Each row comes from the steps of one path. Every step used is in the known rows, and no mark comes twice. Write the path behind each row, first mark first.
(in the rows, 128 means zero)
Known rows:
w m: [142 156 128 149 119 125 108 120 128 125 137 134 152 118 108 130 125 115
 125 126 146 116 151 134 134 139 126 133 137 125  87 116 137 121 125 145
 127 111 124 118 135  86 126 162 120 131 128 108 134 142  99 146 133 168
 140 113 127 120 103 141]
y h g m x q: [195 152 110 125 120 115 107 155 119 113 142 101 181 134  92  92  97 144
 176 137 115 100 141  94 136 155 120 138 130  76  78 148 116 135  91 145
 139 121 166 139 164  46  80 182 153 110 148  63 114 115 138 112 156 134
 165 113 137 102  60 126]
w c y h g m x q: [219 136 100 113 124 102 143 179  92  74 119  82 174 122  95  82 106 150
 207 122 134  94 132  71 145 150 136 128 122  34  62 109 145 148  93 134
 137 109 185 157 203  68  87 174 183 109 141  59 114 133 112 104 158 111
 167 113 129 134  34 113]
c y h g: [157 126 123 111 105 105 133 139 139  90 167  82 158 137 110  77 128 112
 165 130  97  98 159  75 140 143 124 120 130  46  73 150 158 106 107 126
 133 145 149 163 140 111 135 181 158 141 175  72 128 143 151  91 135 132
 173 139 134 146  82 113]
y q t: [137 123 133 126  67 105 145 108 150 101 182 102 103 142 133 127 117  91
 138 132 151 119 119 131 123 152 143 103 128 127 101 146 154  77 104 161
 137 144 116  82 151 121 122 165 143 156 126 140 123 128 132 122 126 126
  97 107 148  83 107 129]
m g: [141 152 131 121 119 128 107 132 138 138 118 107 140 132 120 106 126 116
 122 143 122 116 137 123 123 137 127 135 118 153  91 126 117 106 111 141
 124 111 139 126 134  99 131 151 118 124 139 109 133 119 104 133 129 152
 134 130 128 126 116 125]
q k c y h g m x: [194 109 148  87 115  96 145 176  92  94 145  98 179 161 131  85 123 131
 182 132 144  95 170  67 152 155  84 125 151  43  62 112 139 131 129 137
 105 108 172 154 197  49 122 160 117 108 146  56 135 150 104 102 129 135
 186 117 144 104  73 108]
h g m: [155 141 113 114 129 107 111 138 124 147 145 113 156 140 100 107 118 128
 147 159 110 130 151 117 127 143 129 131 138 136  83 137 124 138  97 149
 106 124 146 138 135  45 112 162 124 126 120  89 135 131 148 107 132 160
 143 125 133 110  69 115]
c y: [147 134 118 118 109 125 134 128 130  84 133 104 128 133 116 113 123 114
 144 122 125 112 137  96 129 136 127 108 122  97  89 122 136 100 111 137
 140 118 148 136 169 126 140 153 156 130 129 117 135 141 101 129 135 132
 132 128 128 136 101 114]
x c y h g: [175 105 111 113 113 101 137 145 127  80 133  82 156 142 121  80 143 121
 168 122 113  81 148  66 150 155 135 123 134  32  68 130 168 116 118 119
 142 125 151 167 168 112 123 176 136 157 156  72 139 142 128  85 145 142
 154 137 140 139  81 108]
g m x q k c: [192 130 141  99 134 117 134 159  97 108  93 124 136 153 128 135  99 139
 162 139 187 120 120 103 138 157  83 128 138 102  89 101 121 134 130 171
 130  84 161 114 221  55  95 145  99  98  99 120 135 127  49 155 137 138
 151 101 147  63 116 117]
c y q: [167 132 131 111  94 113 143 125 131  77 157  95 106 136 138 114 122  90
 146 115 150 108 127 104 123 134 139  95 112 103  93 135 166  68 106 156
 144 126 144 123 166 131 138 162 155 130 121 134 133 140 108 118 142 118
 130 110 142 120 100 121]
x c: [159 113 119 128 131 123 115 131 125 103 105 116 126 140 121 135 139 123
 132 130 142  96 119 106 146 154 140 131 142 112  97 109 149 122 130 139
 142  97 136 122 168 109 115 152 111 157 110 125 150 135  84 135 129 158
 114 128 141 108 107 121]
x m: [134 143 148 138 109 130 101 130 134 124 149 118 145 133 104 129 128 115
 119 129 134 128 135 120 139 146 144 126 154 127  86 117 139 128 127 135
 134 106 113 116 139  99 122 157 120 154 136 108 143 140 113 145 130 163
 123 122 125 117 112 137]
h g m x q k c y: [206 125 129  80 136 100 154 172  82 101 109 103 149 149 130 106 107 139
 185 141 178 122 136  81 134 153  86 110 122  73  68 102 126 140 123 166
 131 102 172 148 232  59 101 151 113  87 117  91 124 142  78 108 154 128
 168 102 146  97  84  99]
h g m x c: [191 120 117 115 131 113 106 172  84 130 106 122 172 139 104 118 126 144
 156 138 137  94 138  96 144 147 145 138 144 109  78 106 123 156 117 141
 118  92 157 128 181  33  85 154 110 131  96  75 138 138 118 111 142 163
 127 110 136  98  44 112]
g m x q k c y: [198 128 130  91 128 113 152 164  87  79  93 113 138 144 131 116 101 136
 178 131 186 120 125  84 133 150  85 107 125  79  77  92 121 130 126 167
 135  86 175 136 239  75 108 138 118  85 105 117 131 135  45 140 146 121
 155  98 146  90 107 104]
h g: [149 131 127 114 121 114 113 132 134 132 144 107 136 141 109 116 130 121
 135 147 114 116 143 107 131 146 131 128 133 112  98 143 143 116 109 144
 130 129 134 131 131  86 118 169 128 137 141  94 134 140 138 111 129 152
 149 131 130 122  86 117]
y h g m: [161 135 116 125 118 106 106 142 138 127 162  93 177 140 100  82 120 122
 159 153  95 111 163 102 137 150 121 142 145  96  73 152 133 130  93 136
 109 134 152 148 118  47 111 184 138 138 146  66 129 131 166 101 127 153
 167 135 135 116  71 126]
t q k: [154 107 154 120 117 125 137 114 146 110 166 103  96 164 147 122 109  90
 129 145 165 113 147 109 120 146 124 103 149  87 102 126 137  85 130 195
 114 129 133 100 132 101 126 147  96 128 138 122 124 147  94 155 124 130
 130  93 144  73 140 130]
t q k c y h: [175  89 160 101 105 107 170 122 144  67 165  88 114 169 163  93 121  85
 155 130 171  94 153  71 144 155  88 102 164  31  80 123 165  88 140 171
 115 128 150 133 170 123 148 160 109 142 157 106 140 152  78 127 121 114
 163 112 152  89 145 121]
q t: [124 124 121 129  88 118 135 112 145 111 158 110 127 131 116 123 113 113
 133 134 133 116 131 124 129 153 130 120 140 123 100 138 117 108 111 146
 129 133 120  97 152 109 123 157 143 155 132 126 122 130 122 133 122 140
 102 126 134  97 112 123]
y q: [153 134 139 124  98 116 125 117 141 105 155 106 103 142 131 133 126  96
 133 123 142 109 121 122 128 143 144 112 124 127 107 143 165  78 112 157
 138 123 132 102 138 112 123 166 134 141 121 134 135 133 114 132 130 129
 127 113 146 104 105 131]
y c: [165 141 140 119 130 117 113 134 145 106 127 158 127 141 127 121 128 101
 103 132 148 130 130 121 141 143 126 136 132 149 119 115 137 105 125 149
 139 111 136 116 140  93 144 154 130 159 111 137 157 134  88 142 118 158
 122 126 142 113 114 110]

Which path is each row?
[216 105 136  91 105  98 153 180  71  95 147  97 138 160 151 103 122 112
 177 122 169 100 145  86 137 144 141  95 121  67  60  99 158 111 127 162
 121  99 170 133 206  58 101 149  96 105 104  92 130 153 104  98 145 132
 136  85 154  88  56 107]
h g m x c y q k
[204  99 150 100  93 113 155 163  93  57 139 100 109 157 162 128 124 103
 159  96 181  85 128  84 144 145 144  93 123  53  83  91 176  81 147 158
 146  92 159 113 211 120 115 138 110 114 110 124 130 149  59 135 140 118
 122  85 153  94  95 116]
m x c y q k
[174 140 124 118 128 119 101 160  98 141 135 118 173 134 100 113 114 140
 149 144 117 111 147 109 133 139 132 135 138 127  89 125 105 141 108 143
 110 112 157 125 155  27  95 160 132 112 115  74 130 137 138 117 138 152
 142 108 129 104  44 121]
h g m x
[204 135 123 104 110 103 142 170 104  87 157  78 169 146 119  71  93 137
 194 135 130 107 155  71 132 155 103 112 120  30  54 127 127 123 103 156
 142 125 181 157 191  65  96 172 142  83 157  68 102 135 117 109 157 115
 179 101 140 106  77 113]
c y h g m x q k
[200 118 108 107 130 112 128 180  73 106 109 110 172 135 110 100 124 140
 170 127 139  99 139  80 141 138 141 117 132  87  66  97 119 151 116 137
 120  94 169 150 207  49 101 148 132 120  99  77 136 144 113  97 153 146
 131 107 136 118  38 101]
h g m x c y
[166 109 125 110  72  96 180 133 121  65 161  83  99 132 140 121 119  95
 169 110 170 114 108 117 130 140 162  95 122  85  87 106 179  90 107 150
 134 124 137 101 189 134 130 156 177 158 125 129 125 144 104 111 128 108
  97 106 141 119  85 116]
w c y q t
[164  88 155  90 117 115 168 124 129  83 142 102  95 165 163 115 122  89
 145 136 195 113 143  87 134 147  96  91 156  66  89 108 158  97 144 186
 113 121 145 123 184 113 147 139 102 129 128 128 143 155  68 132 126 118
 150  99 149  88 141 111]
t q k c y
[164 117 150  98  88 109 159 132 130  72 171  89  94 159 155 114 117  85
 149 119 159 117 143 105 121 138 129  89 111  79  83 123 174  66 122 171
 138 125 147 120 165 130 143 150 127 115 131 135 128 147  93 129 135 119
 136 101 148 106 121 119]
c y q k
[208 126 139  96 126 104 132 169 109 108 131 106 168 156 120  98 107 141
 183 145 151 105 144  83 147 170  81 137 146  54  73 128 139 140 125 158
 126 109 167 139 196  44  85 172 103 101 146  73 126 129 101 120 138 137
 187 113 152  79  92 115]
y h g m x q k c
[185 134 119 143 117 124 124 159  78  83 104 130 167 114 119 129 132 134
 151  93 168  80 139  97 147 135 134 119 134  75  70  80 138 130 146 128
 140  79 150 131 205  93 113 146 124 121 111  96 135 151  62 135 149 153
 125  94 131 127  71 128]
w m x c y
[186 139  96 120  84 100 154 149 115  86 168  88 183 128  98  72  88 136
 196 134 126 111 140  82 130 156 114 108 121  48  59 148 106 127  87 141
 141 145 160 144 198  71  91 177 184 115 157  67  93 124 152  88 162 112
 143 111 133 101  57 110]
c y h g m x q t
[194 119 110 118 125 124 123 170  80  86  91 119 163 131 115 113 120 138
 162 115 149  91 127  84 142 141 139 115 134  96  72  88 113 139 125 136
 127  82 170 134 213  75 109 136 138 125  86 104 139 143  77 131 148 143
 114 105 134 111  64 107]
g m x c y
[216 117 119 101 107 103 135 173  79  94 136 103 145 139 128 104 126 117
 174 117 163  93 132  87 142 137 154 101 120  90  66 110 150 116 113 149
 123 102 164 136 203  58  95 157 132 118  93  87 133 143 121  86 156 133
 125  90 149 103  36 107]
h g m x c y q
[138 162 148 137 109 128  93 135 131 145 131 109 158 130 108 106 129 113
 113 140 136 129 141 129 130 138 150 134 136 153  70 114 123 125 122 129
 121 102 119 125 136  97 130 152 103 135 144 100 134 128 111 135 133 170
 128 125 120 126 117 137]
x m g
[164 107 167  98 106 103 146 128 132  97 144 106  90 167 163 143 130  92
 138 131 181 115 128 115 140 154 106 112 144 104 103 118 186  83 147 167
 124 110 132 103 165 108 133 157  84 133 119 139 153 141  71 138 114 136
 151 109 162  80 138 124]
y q k c
[189 135 116 118 108 112 119 165 106  98 159  96 194 136 103  77 112 134
 179 125 104  92 165  72 140 142 119 125 137  60  64 136 120 125  97 128
 114 124 173 156 167  53 111 174 162 108 150  49 119 144 148  99 143 134
 167 121 129 130  41 116]
c y h g m x
[173 109 139  80 121  88 153 153 116  99 147  86 165 161 133  77 126 116
 178 149 132 117 172  73 144 158  77 121 152  52  54 122 153 129 119 143
 100 126 164 167 173  65 136 168 108 121 149  70 143 149 118  95 124 143
 189 132 146 108  92 107]
q k c y h g m
[168 119 121 111 125 114 147 147 114  69 109 100 121 130 116 123 130 122
 155 118 141 106 122  96 140 140 148 121 129  84  96  91 162 121 117 129
 136 101 154 134 176 122 139 147 169 144 123 115 145 145  80 130 129 128
 129 124 122 151  84 113]
w c y
[203 116 143  85 116  98 162 161 106  69 132  89 148 154 134  95 118 135
 189 123 158  91 143  55 150 163  85 120 128   4  76 124 163 114 137 143
 156 113 167 152 215 103 108 172 122 106 170  73 121 142  83 106 150 116
 193 116 148 109  99 109]
m x q k c y h g
[185 144 141 113 118 117 154 152  85  79 105 132 142 124 136 130 111 135
 169 110 213 109 139  97 140 149  83 112 125  60  73  81 146 123 152 159
 152  86 151 131 231  99 112 147 101  89 129 112 128 149  27 145 150 132
 165  88 142 105 114 123]
w m x q k c y
[164 134 109 113 113 102 126 145 126 102 164  83 176 137 103  66 118 119
 171 144 103 110 168  84 133 143 114 121 133  74  58 146 137 123  91 132
 115 138 163 166 141  68 127 177 160 129 153  63 126 136 159  87 141 141
 167 135 132 134  62 112]
c y h g m
[182  98 140  98  98 102 165 139 113  65 141  87  95 157 166 119 131  91
 153 115 174 101 126  91 133 150 139  87 116  66  74 100 189  81 133 166
 146 107 148 125 191 134 133 145 102 134 113 139 141 146  76 121 135 126
 124  98 157 101 121 113]
x c y q k
[181 113 100 114 120  97 133 156 113  96 134  86 174 136 112  72 129 122
 175 139 114  93 154  74 144 150 130 121 141  61  47 127 146 138 107 128
 119 122 164 171 172  70 115 170 133 149 132  64 139 140 139  82 144 151
 155 133 141 127  63 108]
x c y h g m
[162  96 165 104 124 122 145 121 137 108 138 113  94 168 159 132 124  90
 133 144 188 112 136 103 137 157 100 108 163  90 109 114 153  99 150 188
 109 118 133 100 161  98 128 145  79 136 127 129 144 149  71 151 117 134
 145 100 154  65 151 124]
t q k c
[205 128 134 104 115 107 151 164 101  63 116 101 156 149 132  99 100 134
 188 122 168  99 136  69 144 159  78 115 134  40  65 107 132 120 126 156
 139  98 180 146 228  80 110 155 133  97 135  95 126 134  63 137 143 117
 175 105 148  91 106 112]
g m x q k c y h
[207 137 113 103 123 103 137 167  98  87 117 106 175 133 106  83 113 141
 196 130 147  98 131  67 147 153  88 123 133  51  66 130 130 136 109 134
 138 111 172 161 211  64  97 176 151 111 139  67 126 129 112  94 161 124
 182 118 145 114  63 104]
k c y h g m x q
[178 117 130 129 123 129 108 156 102  95  93 125 140 139 119 144 134 138
 138 114 146  81 118 100 149 150 147 135 144  98 105 104 136 124 139 133
 145  80 149 110 187  90 101 142 122 142 103 109 140 135  73 145 134 147
 116 109 138 100  85 121]
m x c
[208 124 119 113 120 102 131 182  88  83 132  84 186 129 100  86 121 142
 190 117 113  85 152  71 153 141 140 136 142  47  66 101 148 147 102 121
 107 106 182 153 181  48 109 167 174 120 141  42 129 149 123 100 135 128
 163 116 125 140  23 116]
w c y h g m x
